Each row was made from one walk, in order. Every step used is in the known rows, and no mark comes twice. Write each row's walk.
Known rows:
fofo, rusup, vegu: [  1,  14,  -7,   2,   7,  11,  -4,   9,  17,  -2,  21,   8, -13,  18,  30,
 -25,  -9, -11,   9, -14,  17,  15,  19,  27,  23,  14, -40,  27,   4,  13,
 -24,  34,  16,  15, -12]
namon, tikirip, vame: [ 29,  -1,  19, -17,  17,   0,   7,  19, -10,   5,   3,  10,  21, -17, -12,
  14, -43,  -4,  -6,   8,  17,   6,   5,   9,   2,   5, -23,  24,  13, -24,
 -20,  -6, -24,  20,  -1]
namon, vegu, vame, tikirip, noda: [-18, -16, -20,  29,  -4,  26,  -5,   9, -25, -28, -27,  21,  17, -47, -15,
 -10, -29,   7,  11,  11,  29,  26, -41,  26,  31,  36, -25,  15,  25, -31,
   9,  24,  -9,  41, -23]
noda, tikirip, vame: [ 14,   0,  23,   7,  13, -36,  15,   1, -21, -20, -11,  17,   8, -15,  21,
  25, -29,  24, -11,  23,  30, -10,  -1,   8,  22,  -8, -25,  31,  30,   0,
 -16, -33, -38,   4,  19]
tikirip, noda: [  9,  -8,  -3, -11,  12,  -5,   1,  -6,  11, -10,  -3,  23,   2,  -2,   7,
  -9, -14,   0,   9,  26,  28, -14, -11,  10, -17,  -2, -15,  14,   1,  20,
  12,  20,   1,  14,   3]
vame, bobefi, dola, nozo: [  2, -22,  -6,  23, -10,   5,  -9,   5,  -6,  24,  30,  18, -31,  43,  10,
  28, -18,  24,  11, -15, -24,   5,   1, -16, -29,   3, -11,  -6,  22,  12,
  13,  -7, -17, -20,   7]
vame, tikirip: [  4,  19, -12,   6,   2,  12,  -6,   6,   1, -14, -27,   3,   6, -29,   4,
  -3, -17,  19,  12,   3, -16,  10,  -7, -11,   7,  -5,  -8,   1,  -6, -11,
  -5, -22, -24,  11,  -3]
bobefi, vame, vegu, namon, tikirip, noda: [ -3,  -2,  -6,  -9, -27, -16,  -9,  14,  15,  -3,  43,  18,   6,  -7,  13,
  -2, -15,   1,  19,   0,  -4,  -5, -40,  28, -61, -17,  10,  71,  29, -30,
  -1,  16, -13,  39, -38]
dola, bobefi, vame, tikirip: [-22,   7,  24,   6, -14,   2, -39,  26,  -3,   8, -18, -30,  -6, -26, -14,
  21, -29,  27,  18,  20, -11,   3,  -7,  -6, -31,  -8,  -9,   0,  48,  -7,
 -35, -46, -20,  -1,  -7]
vame, vegu, namon: [-15,  29, -19,  24, -18, -20,  -2,  21,   6,  -1,  26,  15, -20,  18,  28,
 -20,  34,  20,  20, -25, -27, -13, -37,   5, -18, -15,  26,  52,  -9, -23,
  18,  14,   7,  34, -26]
rusup, vegu, namon, tikirip, vame, viges: [ 17,  15,  22,  11,  32, -12,   5,  38, -25,   7,  20,  10,  15,   8,  31,
 -10, -57,   3,  46,   3,  26,   6, -12,  45,  17,   1,  -2,  53,  -7, -43,
 -37,  21, -40,  53, -23]
dola, bobefi: [ -2,  -1,  20,  17,   5,   8, -27,  12,   0,  13, -15, -15, -18,  18, -16,
  10,   1,  15,  27,   8,   1,  -2,  -1,  -4, -13,  -3, -11,   8,  17,  10,
 -11,   2,  10,  -4,  17]
vegu, namon, tikirip, noda: [  7,  -1,   6,  -6,   8,  -3,  -1,   2,   4, -13,   8,  24,   8,   2,   7,
  -1, -12, -11,  45,  10,   9,   3, -14,  30, -18,   2,   1,  60,   2, -27,
   3,  41, -23,  15,   5]
noda, tikirip, vame, vegu, namon: [ -2,  30,   3,  31,  -5, -57,  12,  22, -14, -22,  19,  30, -12,   3,  47,
   5,   5,  43,   9,  -3,   4, -24, -36,  15,   5, -22,   1,  82,  22, -22,
   2, -21, -30,  38,  -8]
namon, vegu, vukod, bobefi: [-32,  -4, -29,  36, -44,  25, -16,  -5, -33,   4, -22,   7,  -6,  16, -23,
  10,  24, -26,   7,   1, -25,   1,  -6,  39,  28,  25,  11,  50,  21,  -6,
  -5,  46,  13,  23, -33]
nozo, dola, bobefi, vame, vegu, namon: [-64,  27,  22,  17, -21, -27, -53,  25,   1,  27,  20,  14, -24,  27, -15,
   4,  18,  52,  33, -16, -26,   5, -29,   1, -70,  -7,   9,  41,  37, -11,
 -28, -30,  26,  27, -38]
namon, vegu, vukod, bobefi, dola: [-37,  -7, -43,  45, -82,  35, -23, -21, -11,  -6,  -5,  20, -24,  47, -23,
  12,   8, -19,   3,  -3, -40,  26,  -2,  60,   1,  23,  15,  54,  41, -15,
 -21,  39,  14,  31, -21]
vukod, bobefi, dola, nozo: [ -1, -19,   3,  25, -42,   2, -12,  -6, -26,  16,  15,  -1,  -2,  73,  14,
  34, -39,  -9,   9,   4, -35,  23,   9,   7, -27,   4, -14,  24,  18,   7,
 -17,  13, -11,   0,  20]
vukod, vegu: [-24,   4, -13, -18,  -9,   8, -14, -14, -14, -10, -12,  14,  18,   9,  20,
  -2,  -5, -24,   1,  15,  11,  -4, -15,  11,   9,  -1, -16,   2,  -8,   6,
 -12,  17,  -6,  21, -10]
rusup, fofo: [-10,  -5,   0,   0, -12,  25, -30,   3,  -7, -15,   6,  -5,  -8,  15,  19,
 -20, -13,  -8,  18,  13,  33,  -6,  32,  -4,  20,   1, -16,  12,  -3,  11,
   3,   2,  16,  14, -12]
noda, tikirip: [ 10,  -9,   8,  16,  -2,  -7,   6, -25, -10, -25, -12,   9,   7,  -6,  17,
  24,  -8,  15,   5,   5,   3,   7,   0,   6,  21, -10, -12,  23,  20,   0,
  -9, -21, -29, -19,  26]
vegu, vukod: [-20,  15,  -7,  22, -22,  -4,  -9,  -8,   9,  -5,  10,   5, -11,  13,  -7,
  11,  37, -11,   7,  -7,  -8,   6,   9,  15,  14,   5,  23,  27,  19,   8,
   2,  19,   5,  -7, -10]
nozo, dola, bobefi, vame, vegu, namon, tikirip, noda: [-28,  10,  19,  -1,  -8,  -5, -55,  11,  15,  18,  15,  42,  -5,  16, -25,
   8, -17,  38,  52,   0,  -7,  14, -34,  14, -85,  -3, -18,  71,  42, -17,
 -31,  -3,  12,  40, -29]
viges, vame, vegu, vukod: [-15,  38, -37,  47, -25, -20,  12,  17,   8,   8,  38,   5,   9,   9, -25,
  -8,  35, -10, -11, -17,   8,  -9, -20,  -1,  23,  -3,  27,  33,  14,  10,
 -10,   3,   2,  29, -31]
fofo, rusup, vegu, vame, bobefi, dola: [-29,  -5, -12,  42, -30,  25, -12,   0,  -4,  10,  47,   7, -35,  27,  11,
 -20, -26,  27,  24, -33,  29,  19,   4,  40,  11,  22, -42,  21,  60,   6,
   0,  14,  30,  16, -33]
vegu, vukod, bobefi, dola: [-30,  12, -20,  37, -75,  11, -21, -30,  -5,  -2,   7,   5, -20,  58, -10,
  19,   1,  -5,  15,   5, -36,  13,  12,  40, -17,  -3,  17,  53,  44,  10,
 -15,  16,  12,  14,  -8]
bobefi, vame: [-22, -14,  16, -19, -23, -18,  -6,   9,  -3,   8,  22, -20,   6, -15,  -2,
  14, -15,  -5, -20,   7,   3,  -3,   2,   8, -26,  -3,  10, -11,  34,  -2,
 -17, -25,  -7,  -9, -21]
vegu, vukod, bobefi: [-25,  16,  -8,  29, -39,   1, -14, -14, -23,   7, -10, -11,   0,  25, -10,
  15,  17, -12,  19,  10, -19,  -9,   5,  20,  10,  -1,  11,  48,  25,  16,
   1,  23,  12,   7, -22]
noda, tikirip, vame, viges: [ 28, -15,  27,  20,  27, -29,  23, -10, -20, -20,  -5,  10,  18, -14,  39,
  15, -50,  42,  -9,  15,  15,  -9, -23,  19,  20, -22, -17,  22,   4,   4,
 -20, -46, -50,  11,   3]

Write each row's walk:
[-17,  24, -46,  53, -88,  14, -22, -27,  11,   0,  21,  22, -27,  64,   0,
   2,  14,  13,  10, -11, -52,   8, -15,  30, -32, -17,  14,  71,  36,   9,
  -1,  16,  27,  46, -29] : vame, vegu, vukod, bobefi, dola
[-23,  14,   3, -19,  15,  -9, -11,  28, -47,  13,   1,  28,   9, -15,  16,
   4, -24,   4,  36,  12,  19, -42, -33,  20,   3,  -2, -19,  49,   9, -25,
   4,   7, -37,  41, -39] : vukod, vegu, namon, tikirip, vame, bobefi
[-33,   4, -11,   2,  -8,  11, -15, -13, -31, -33, -26,  18,  37, -33,  19,
  -6, -40,  -3,  24,  33,  46,   9, -44,  15,  21,   9, -38,  14,  20,   0,
   6,  17, -16,  45, -18] : vukod, vegu, vame, tikirip, noda
[-46,  18,  30,  -3,  -2,   7, -58,   8,  -5,  14, -32,   5,   0, -22, -37,
  23, -34,  50,  25,  14, -15,  26,  -1, -18, -44,   4, -24,  -9,  38,  -1,
 -53, -67,  -7,   2, -14] : nozo, dola, bobefi, vame, tikirip
[ -8,   5, -13,  15,  20, -12,  18,  26, -29,  30,  10, -10,  11, -26, -35,
  -8, -14,  15,   4,   4,  32, -48, -16, -20,  19,   1,  -1, -21,   5,  17,
   5, -31, -19,   1, -25] : viges, vame, bobefi
[-19,   4,   4, -12, -22,  -5, -14,  14,  -4,  -6,  -4, -16,  12, -45,   3,
  13, -32,  14,  -9,  11, -12,   7,  -6,  -4, -16,  -8,   3, -10,  31, -16,
 -24, -48, -30,   1, -24] : bobefi, vame, tikirip
[-25,  11,  25,   8,  17,  12, -46,  -6,  -1,  21, -29,  21, -10,  23, -36,
   9,  -1,  36,  34,   2,  -3,  21,   6, -13, -26,  12, -26,   0,  11,  16,
 -29, -19,  23,   0,   9] : nozo, dola, bobefi
[ -4,  -9, -23,  16, -24,  20, -11, -12,   6,  12,  14,  19, -37,  15,  -7,
  -1, -14,  37,  11,  -7, -16, -12,  -7,   5, -33,  -8,  -1,  -6,  26,   8,
  13, -23,   3,   4, -14] : vame, bobefi, dola
[-18,   9,  -2,  10, -56,  -6, -17,  17, -31,  18,  26, -17,  16,   9,   4,
  13, -21,  -2,  24, -10, -43, -11, -31,  25, -47, -20,  12,  77,  31, -45,
 -13,  -1,  -9,  38, -50] : vukod, bobefi, vame, vegu, namon, tikirip
[-49,   0,  40, -10,  -4,  -4, -51,   3,  -4,  30,  -7,   0,  -4,   9, -39,
  25, -16,  31,  11,  10,   1,  17,   8,  -5, -52,   8, -16, -11,  45,  13,
 -47, -43,  19,  -7, -13] : nozo, dola, bobefi, vame
[-10,   0,   0, -23, -10, -12, -13,   8,   8, -17,  -9,   4,  11, -46,  10,
   4, -46,  13,  -1,  36,  14,  -8, -17,   5, -35,  -8, -12,   2,  31,   4,
 -12, -27, -30,  17, -21] : bobefi, vame, tikirip, noda
[-55, -16, -15,  18, -66,   7, -23,   5, -35,  10,   1, -14,   0,   3, -27,
  26,   9, -30, -13,   6, -22,  -3,  -5,  48,   4,  21,  19,  41,  58, -10,
 -22,  23,   5,  16, -54] : namon, vegu, vukod, bobefi, vame
[ 21,  28, -15,  19, -17,  -1,  -1,  13,  13,   1,  28,  31,   3,   2, -10,
  10,   7,   6,  -6, -18,  -6,   7, -12,  14,   0,  -2,  -2,  70,  25, -17,
  -4,  12,  -6,  45, -30] : namon, tikirip, vame, vegu, vukod
[  1,  16,  24,  -5,  10, -25,   7,  35, -18,   5,  15,  10,   7,  -6,   7,
  10, -21,  -4,  19,   3,   9,  -1,  -4,  25,   0,   5,   4,  59,  13, -47,
 -16,   6, -32,  23,  -5] : vegu, namon, tikirip, vame
[-27,  -3, -30,  28, -27,  20,  -9,   0,   2,  -9,  -1,  21, -16,   4, -20,
   6,  44, -23,  -7, -17, -13,  19,  -3,  35,  32,  32,  21,  29,  19, -15,
  -5,  42,   6,  11, -21] : namon, vegu, vukod
[ -9,   1,   3,  21,   2,   3,  -3,   0, -17, -22, -16,   4,  20, -40,   0,
  -4, -35,  22,  24,  19,  36,  13, -29,   4,  14,  11, -23,  12,  27,  -9,
  17,   0, -10,  23,  -9] : vegu, vame, tikirip, noda
[ -9,  11, -31,  59, -76,   1, -22, -11,  -1,  10,  38,  19, -22,  92,  16,
  31,  10,   0,   7, -18, -58,  26,  -8,  11, -29,  -6,   6,  69,  30,  13,
   0,  34,   9,  23, -10] : vame, vegu, vukod, bobefi, dola, nozo
[-10,  -1, -13,  -1, -33, -13,  -8,  11,  12,   9,  36,  -5,  -3,  -8,   8,
   1,  -4,  14, -28, -12, -13, -10, -26,  -2, -41, -18,   7,   7,  26,  -5,
  -3, -24,   9,  23, -40] : bobefi, vame, vegu
[-12,  28, -33,  43, -51,   4, -16, -11, -11,   6,   5,   5,  -9,  32,  -2,
   1,  30,   7,  15,  -8, -36, -17, -20,  11,  -6, -16,  11,  64,  16,  16,
  15,  24,  26,  37, -43] : vame, vegu, vukod, bobefi
[-22,  -3,  -2,  47, -64,  -3, -20, -14, -15,  10,  24,   6, -15,  84,   7,
  45,  -1, -18,  14,  -3, -42,  30,  18,  20, -13,   9,   7,  53,  40,  13,
 -18,  33,  -7,  -9,  10] : vegu, vukod, bobefi, dola, nozo
[-44, -32,  -2,  29, -32,   6, -21,  -5, -46,  15,  32,  11,   1,  45,  19,
  33, -27,   1,  13, -13,  15,  19, -24,   2,   1,  19, -27,  -4,  44,   4,
  12,  12,  -8,   0, -12] : vukod, vegu, vame, bobefi, dola, nozo
[-21,  38, -38,  54, -44, -16,   6,  10, -27,  20,  18, -10,  21,  24, -30,
  -4,  17, -12,   2,   0,  -5, -28, -24,   6,  21,  -9,  16,  53,  16,  20,
 -11,   6,   8,  43, -42] : viges, vame, vegu, vukod, bobefi
[ -9, -25,  24,  39,   5,  -1,  11,  -7, -25,   0,  17, -29,  23,  -9,   5,
  -5, -22,  17,   4, -19,  11,  20, -32,  17,  19,   1,   6,  -7,   5, -15,
   6, -10,   0,   7, -25] : vegu, vame, viges
[-19,  10,   5,  31, -10,   9,  -6,   8, -27, -14, -14, -19,  20, -39,  -8,
   4, -20,  19,  14,  -8,  10,  27, -17,  -4,  31,  13,  -9,   1,  26, -29,
   2, -20, -11,   9, -12] : vegu, vame, tikirip
[-43,  13,  -6,  12, -19,  14, -19,  -6, -42, -23, -24,  -5,  38, -30,  13,
   0, -26,  -6,  14,   7,  21,  23, -31,   5,  38,  11, -22,   2,  20, -20,
  -8,  -4, -17,  29, -21] : vukod, vegu, vame, tikirip
[ 20,  -5,  22,   4,  29, -24,  17,  15,  -9,   6,   5,  -1,  12,  -9,  22,
 -10, -42,  27, -15,  12,  11, -18, -24,  12,  -2, -15,  -5,   0, -14,   4,
 -10, -26, -20,  31, -24] : tikirip, vame, viges
[  8,  -9,   0,  20, -11, -15,   4, -10, -15,  -8,   3,  35, -27,   0,  13,
  25, -44,  63,   0,  14,  15, -23,  -7,  14,  -8, -16, -25,  24,  56,  10,
  -1, -59, -36,   8,   6] : noda, tikirip, vame, bobefi, dola
[-29,  10, -10,  -9, -23,   1, -18,  12, -26,   5,  16,  43, -10,  18,  19,
   4, -39,   9,  33,   8,   4, -19, -26,  40, -27,  -3, -13,  54,  30, -29,
 -12,  -1, -37,  49, -26] : vukod, vegu, namon, tikirip, vame, bobefi, dola
[-46, -12,  -6,  13,  -6,  12, -15,  -7, -55,  10,  -3,  -4,  15, -17,  -1,
   1,  -7,   8,  18,   0,  36, -21, -36,   2,  26,  10, -24,  -8,  28,   6,
  28,   4,   7,  16, -43] : vukod, vegu, vame, bobefi
[-23, -15,   7,  30,   1,   3,  -1,   8, -40,  20,  10, -16,  -4, -23, -21,
   3,  -2,  31,  18, -14,  27, -18, -21,  -8,  18,  11,  -8, -11,  37,  -3,
  40, -12,  11,  -5, -36] : vegu, vame, bobefi
[  3,  28, -22,  29,  -7, -12,  18,  34, -11,  10,  42,   1,  28,   4, -21,
 -13,   1, -13,  18, -27,   0,   1, -34,   6,   9,  -5,  20,  56,  -6, -46,
 -22,   3, -27,  36, -18] : viges, vame, vegu, namon, tikirip
